Each row comes from the steps of one path. Every step used is in the known rows, and no mark comes twice. Write the path behind each row, first mark first.
Known rows:
u > r > t > c: [  0  78  28  22 -13  15 -19 -12  17  31 -31 -32   5 -10  25 -14  17  66
  -7   5 -66 -30   1 -16  13 -30  13   9 -21 -36  -5  39]
s > r > t: [  2  60  11  16   2  -3 -12  -7  16   8 -22  -7 -11  -5   9   5 -11  18
 -11  13 -54  -9 -20   5  18 -45  -8  -1 -30 -39  10  18]
c > l: [  1  53  18  24 -13  38 -20 -45  11  14 -11   9 -14   8   8  -1 -13  18
 -18 -16 -28 -31 -10  -5  25 -31   7  -7 -34 -27  23  48]
f > r > s > h: [ 18  38 -14  17  17  11 -18 -30  17  29 -29  13  16  14  12  41 -16  20
  20  33 -14 -26 -10 -50  23 -49  36   0 -39 -15  15  15]
x > t > r: [ 24  57  16  10  -7  31 -11 -17  31  15 -22 -24  -5 -10  14 -14   2  35
  -7  -4 -30 -20  -1  -4  11 -28  18 -15 -23 -19  26  35]
a > f > r > s > z: [ 22  30  -2  13  16  31 -30 -12   6  -1 -13   6   7  11   6  44 -17  37
  14  35 -12 -51  -7 -34  15 -67  32   3 -21   6 -10  37]
f > c > l > r: [  9  31   4  40 -30  23 -36 -50  12   7 -15   8   4   4  13  11  10   9
 -16 -10 -25 -35  11 -11   4 -16 -11   9 -43 -31  26  39]
j > t: [ 23  61   6   0  -8  29 -19 -24  30  30 -31 -10 -18  -7  28  -5 -19  37
  -5  -3 -15 -26   1  -7  27 -47   6  -2 -24 -15  25  46]
c > l > r > t > x: [ 23  30  13  33 -26  42 -30 -47  -5  -1 -18  -2 -25   8   4   4  10  12
 -28   9 -59 -16 -32   3  -9 -27  -6 -20 -43 -42   5  47]
j > t > c > f > r > s: [ 35  35  12   6  -6  24 -11 -40   5  12 -40  -4 -15  15  40  24  -4  70
  27  47   5 -23  -9 -24  35 -31  19   6 -39 -30  28   6]
c > t > r: [-10  58   8   5 -17  24 -19 -20  25  34 -56 -27  -4   3  17  -8  -1  40
 -41  -9 -41 -23   9 -12  11 -46  11 -11 -18 -36  38  33]
t > r: [ -2  55  19   8 -19  30 -15 -18  26  26 -26 -12 -14  -3  20 -12  13  33
 -18  -6 -20 -26  10   2   9 -54  18  -7 -24 -17  26  44]
f > c: [  3  53   6  13 -10  27 -40 -10  24  21 -24  -5   7  -3  19   2  -4  24
  -6  -6 -26 -32  31  -7  11 -37 -10   9 -22 -15  30  50]
r > s > z: [ 22  49  14  16   8  23 -11 -13   8  10 -15   9 -20  11  -2  10 -10  13
   4  11 -19 -30   2  -4  10 -64   2 -21 -21  14  -1  39]
c > l > r > t: [ 12  33  24  27 -21  11 -18 -40  -8  -1  -4  -5 -18  -1  21   8  -2  15
 -20   0 -55 -27 -25   1   5 -24  -2 -11 -40 -44   4  44]
a > f > c > l > r: [ -1  30   8  40 -37  38 -53 -51   2  -2 -11  -3  16  -1  15  25   3  37
 -19   2 -19 -41  -4 -28  14 -19   4  19 -41 -31  17  46]
u > c > f > r > t > x: [ 35  51   5  22  -5  36 -27 -16   5  21 -45 -16 -19   6  25  31   9  56
  -7  30 -60 -19 -26   0   0 -25  -2  12 -14 -50  36  24]
u > c > l > r > t > x: [ 38  45  11  39 -27  44 -30 -54   2  15 -30 -12 -21  19  10  11  19  32
 -30   2 -65 -18 -39   0 -22 -13 -12  -3 -31 -45  17  34]
r > t: [  7  57  29   3   1  18 -17   0   5  14 -13 -15 -16 -10  24  -1 -17  31
  -7   7 -58 -24   0   3  14 -45  -2 -10 -21 -29   6  49]
j > t > r > s > h: [ 24  42  -5   8  -9  32  -6 -35  23  47 -53 -13  -3   6  17   9 -10  53
  -8  27  14 -17 -12 -32  30 -41  23 -27 -33 -17  28  18]
x > t > c > l > r: [ 34  59  25  39 -26  19 -10 -62   8 -10  -3 -19   2   8  18  -8  21  24
   6  -2 -34 -25 -23 -15   6   1  11  -1 -54 -34   7  24]
x > t: [ 31  67  17   9   3  24 -19 -17  23   9  -6 -13  -3  -9  11  -6 -12  20
   8  -4 -43 -20  -5 -10  21 -28  11  -5 -25 -14  15  38]
l > r: [ 12  51  17  13 -15   4 -22 -28  20  16  -7  -1 -14  -1  21   5  22   8
  -3  -3 -35 -22  -4  -5   3 -54  13   7 -38 -16   4  37]
l > r > s: [ 28  28  19  12  -9   8 -20 -38  -1   8  -4  11 -19  13  13  19  11   9
   4  18 -27 -14  -8 -17   5 -59  15 -10 -44  -6  -1  23]
n > l: [ -1  84  22  25  -4  36 -24 -18  40  27 -21 -14 -28 -13   9 -14   9  20
   1   0 -32 -14  19  -9  13 -49  -3  -4 -12  -2  22  51]
t > c > f: [  1  72  44  17 -29  21  -8 -27   2  15 -18 -16 -14   3  29  -8  25  54
   4  18 -19 -19  -3  -2  33 -35   5   4 -32 -32  21  28]
r > s > h: [ 12  52  10  18   3  20 -13 -26   6  34 -22   8   1  13   4  21 -10  24
   5  24 -16 -14 -11 -37  33 -51  20 -16 -36  -8  12  22]
a > f > c > l: [ -7  42  14  31 -24  57 -51 -39   3   6 -12  -3  18  -2  12  14 -22  49
 -21  -2 -14 -46   7 -25  28 -18   2  15 -31 -29  27  56]
n > l > r: [  4  73  17  31 -16  17 -24 -28  38  19 -15 -12 -26 -10  11  -7  34   7
   2   5 -35 -10   9  -9  -4 -48   0   0 -24  -9   9  43]
a > f > r: [  3  46   2   6   1  33 -41 -20  19   9 -12  -6  16  -3  25  31 -11  43
   8  16 -27 -44  -4 -35  22 -54  41  28 -25 -20   9  47]
f > c > s > r > t > x: [ 19  47  -2  43   2  45 -44 -20   5   7 -33  -1   9  23 -20  12   9  19
 -11  40 -42   3  11  -1   0 -17 -23  -7 -39 -38  32  26]
j > t > x: [ 36  55  -4   3 -10  58 -35 -33  30  31 -45  -9 -26   4  12  -9  -7  34
 -12   6 -20 -13  -7  -4  15 -49   4  -9 -25 -13  26  52]
u > r: [ -3  69   6  19 -11  20 -24 -23  33  47 -30  -4   5 -11  11  -8   8  37
 -10 -13 -45 -28  -3 -22  23 -50  23  18 -20 -19   7  42]
r > t > c: [  8  68  38  10 -10  21 -13  -7   5   6 -20 -32 -11   2  32 -12   7  52
   0  14 -50 -29   8  -1   6 -36   0  -6 -27 -29   3  43]
t > c > l: [  1  66  29  32 -22  38 -17 -54  10  11 -14  -9  -5  16  16 -13   8  39
  -7  -5 -21 -36  -2  -9  16 -23  10   1 -39 -28  19  44]
f > r > t: [ 10  44   3   2  14  10 -22  -1  18   8 -15 -10  -3  -8  33  20 -19  29
   5  13 -56 -34   2 -11   4 -41  16   5 -22 -33  12  43]

Which path is each row?
[ 18  53  -1  24  -2  29 -25 -13  19   5 -34  -3 -19   8  -7  -1   4  15
 -21  22 -54   0 -27   9   5 -45 -12  -8 -31 -37  12  22] | s > r > t > x
[ 15  31  21   8  -7  33 -15 -27  10  19 -23   3 -19   9  12   3   5  34
  -8  13 -12 -17   8  -8   7 -55  21 -22 -29  -3  20  27] | t > r > s
[ -9  52  -4  15 -23  28 -39 -14  32  32 -65 -31  14  -1  18  -2  -3  46
 -40 -10 -31 -26  38 -15   6 -30  -8  -2 -15 -37  55  33] | f > c > t > r
[  9  56  32  16   7  37 -33 -20 -13   0  -4 -30  23  22  23  34   2  73
  20  57 -41 -40   9 -38  13 -24  37  11 -37 -39  -3  47] | a > f > r > t > c > s
[  4  47  11  11  -4  13 -15 -19  14  14 -21   6  -9  -3  26  27  -1  30
   7  14 -26 -29  -8 -13  34 -45  15  17 -28 -32  31  30] | c > f > r
[ -4  69  40  26 -20  -4   1 -12   1   0 -26 -20 -14   1  20  -3  18  49
  -6  34 -41  -4 -27  11  34 -25 -15   5 -37 -60  16  -2] | s > r > t > c > f
[ 16  50   7  14 -12  28 -17 -37  18  43 -63 -25  -9  25  15  13  -2  58
 -33   5 -39 -18  -3 -21   0 -36   9 -10 -14 -28  43   9] | u > c > t > r > s
[ 28  76  41  20 -19  20  -4 -23   6   4 -13 -28  -6  -5  24 -12  15  52
  19  17 -32 -16 -14  -7  37 -11   4  -1 -32 -34  22  19] | x > t > c > f
[  6  56  -4  29   0  17 -16 -31  19  55 -40   7  17   1  -1  17   1  37
   0  15 -31 -18 -19 -54  36 -45  31   1 -32 -16  -1  17] | u > r > s > h
[ 10  69  26  27 -10  11 -20  -8  21  11 -14 -28 -29 -16  20  -8  21  19
  -5  17 -60  -8   5  -1  -7 -37 -12  -9 -17 -26   3  46] | n > l > r > t
[ 15  69  33  37 -11   5  -9 -32 -11  23 -15 -30  20  22  15  16  39  42
   9  52 -41 -17  -4 -31   8 -14  16 -10 -57 -40  -6  29] | l > r > t > c > s > h
[  6  55  21   8  -2  26 -30  -9   6  -6 -14 -36  15   0  40  21  -3  74
  12  37 -45 -43  -3 -30  11 -37  32  21 -25 -37  -4  40] | a > f > r > t > c
[  0  64  14  14  -3  14 -23  -2  19  37 -27 -13   1 -20  17  -5  -6  47
 -13  -2 -73 -26  -7 -16  19 -38  10   6 -16 -35  -1  43] | u > r > t
[  1  72  23  21  -8   0  -9 -15  13   3 -27 -24  -4   7  18  -8  12  34
  -3  21 -46 -12 -13   4  12 -33  -5   5 -35 -42   5  13] | s > r > t > c
[ 23  51  21  33  -7  21 -22 -35  20  14 -11   0 -31   2   7   6  22   9
  12  22 -26  -1   6 -21  -2 -52   2 -15 -29   1   4  30] | n > l > r > s
[ 11  61  -3  13 -16  47 -39 -30  20  25 -56 -15 -11  14   1  -3  -2  22
 -31  -1 -54 -10  -3 -12   6 -50   3 -13 -20 -30  29  39] | c > t > x
[  9  56  51  20 -33  -4  -4 -18 -16  -2 -12 -29 -21  -5  40   4  37  53
  -1  33 -46 -15 -14   3  15 -29  -6  -1 -41 -50   2  22] | l > r > t > c > f
[  2  77  24  35  -5  21 -13 -48  15  17 -14  -6   8  36  -6  -1  30  24
  13  28 -17  -9   4 -12  20 -32  12   4 -51 -27  15  13] | t > c > s > r
[ 22  51  13  12  -3  48 -31  -8   7  11 -25 -13 -26  -1   9  -4  -1  29
 -17  14 -59 -11  -6   6   1 -48  -4 -16 -22 -25   7  52] | r > t > x
[ 29  37  -8   9   9  38 -34  -7  17   5 -31  -8 -13   5  17  16  -3  25
  -4  24 -60 -23  -4  -7  -8 -45  12   0 -24 -31  15  46] | f > r > t > x
[  6  42  21   7   2   6 -12   2  -2   8 -20  -7 -13 -13  36  32 -13  39
   4  27 -51 -28 -12  -5  30 -36   5   6 -22 -52  24  33] | c > f > r > t
[ 16  57  37  14 -20  -1 -14 -18   3   2 -12 -28 -12   2  39  -4  31  38
   0  21 -53 -25  -2  -2  -8 -35   3   3 -40 -35  -9  33] | l > r > t > c
[  9  80  39  33 -16  12 -12 -18  19   7 -19 -45 -22  -8  29 -17  43  38
   6  26 -54 -12  12  -5 -15 -30  -8  -4 -23 -26  -1  41] | n > l > r > t > c
[  4  81  34  30  -9  28 -21 -26   2  36 -19 -25  16  11   9  -8  23  66
   4  27 -60 -24   9 -25  13 -18  19   2 -33 -38  -4  41] | u > r > t > c > s
[ 32  39   2   6  -2  34  -3 -20  22  24 -45 -10 -27   5  13   0 -11  45
  -6  17  10 -31   5   3  12 -56   3 -32 -18   6  17  35] | j > t > r > s > z
[  3  58  -1  39  -2  24 -35 -31  19  16 -23   6  20  25 -13  17   8  10
   2  21 -16 -11  23 -12  20 -24  -9  11 -41 -26  36  22] | f > c > s > r
[  2  61  19  25   9  15 -15 -19   0   9  -8  -2   1  21  -6  12  -6  16
  -5  33 -49  -2 -10  -1  23 -31  -1  -9 -40 -40  13  25] | c > s > r > t
[ 29  80  29  14  -3  25 -13 -26  25   3 -13 -31   1   1  23 -17   9  39
  16   3 -37 -22   1 -12  13 -22  14   0 -32 -16   9  30] | x > t > c
[  9  27  11  38 -23  17 -31 -29   0   0 -12  -5   0  -1  21  15  -3  23
 -22   2 -48 -31   4  -4  -1  -7 -20   1 -35 -46  19  42] | f > c > l > r > t
[ 11  35  -8  14  12  26 -32 -29   7  20 -22   3  27   9  11  53 -19  44
  16  46  -8 -37 -20 -66  34 -51  47  10 -37 -17   4  20] | a > f > r > s > h
[ -3  68  26  37 -24  29 -15 -39   5  25 -30 -21   4   0  16 -14   6  65
 -18  -2 -58 -38 -14 -20  18  -9  10   5 -27 -52   3  40] | u > r > t > c > l
[  3  67  53  15 -21  16  -1  -6 -11   6 -18 -28 -19  -4  38  -5  12  66
  -1  28 -44 -19  -7   7  28 -27  -8  -6 -28 -48  13  30] | r > t > c > f
[ 15  29   4  40 -17  14 -14 -66  -8  17 -15  19   0  17   0  28   2   8
  -6  19 -13 -18 -38 -40  20 -30  19 -18 -58 -26   7  15] | c > l > r > s > h
[ 11  73  49  20  -1  33 -16 -21 -10  13  -3 -30   0  22  16  -2  11  50
   8  34 -47 -20  18  -7  10 -23   8 -13 -40 -30   5  46] | r > t > c > s
[ 35  82  36  25   1  39 -15 -38   5   7  -1 -24  12  24   6  -9  15  38
  25  24 -32 -16  14 -20  19  -8  18  -9 -44 -17  12  34] | x > t > c > s
[  0  47  21  25  -9  39 -29 -34  -8 -12 -12 -24  18   9  29  22 -11  71
   0  26 -42 -53 -17 -33  19 -13  27  16 -35 -50   3  44] | a > f > r > t > c > l
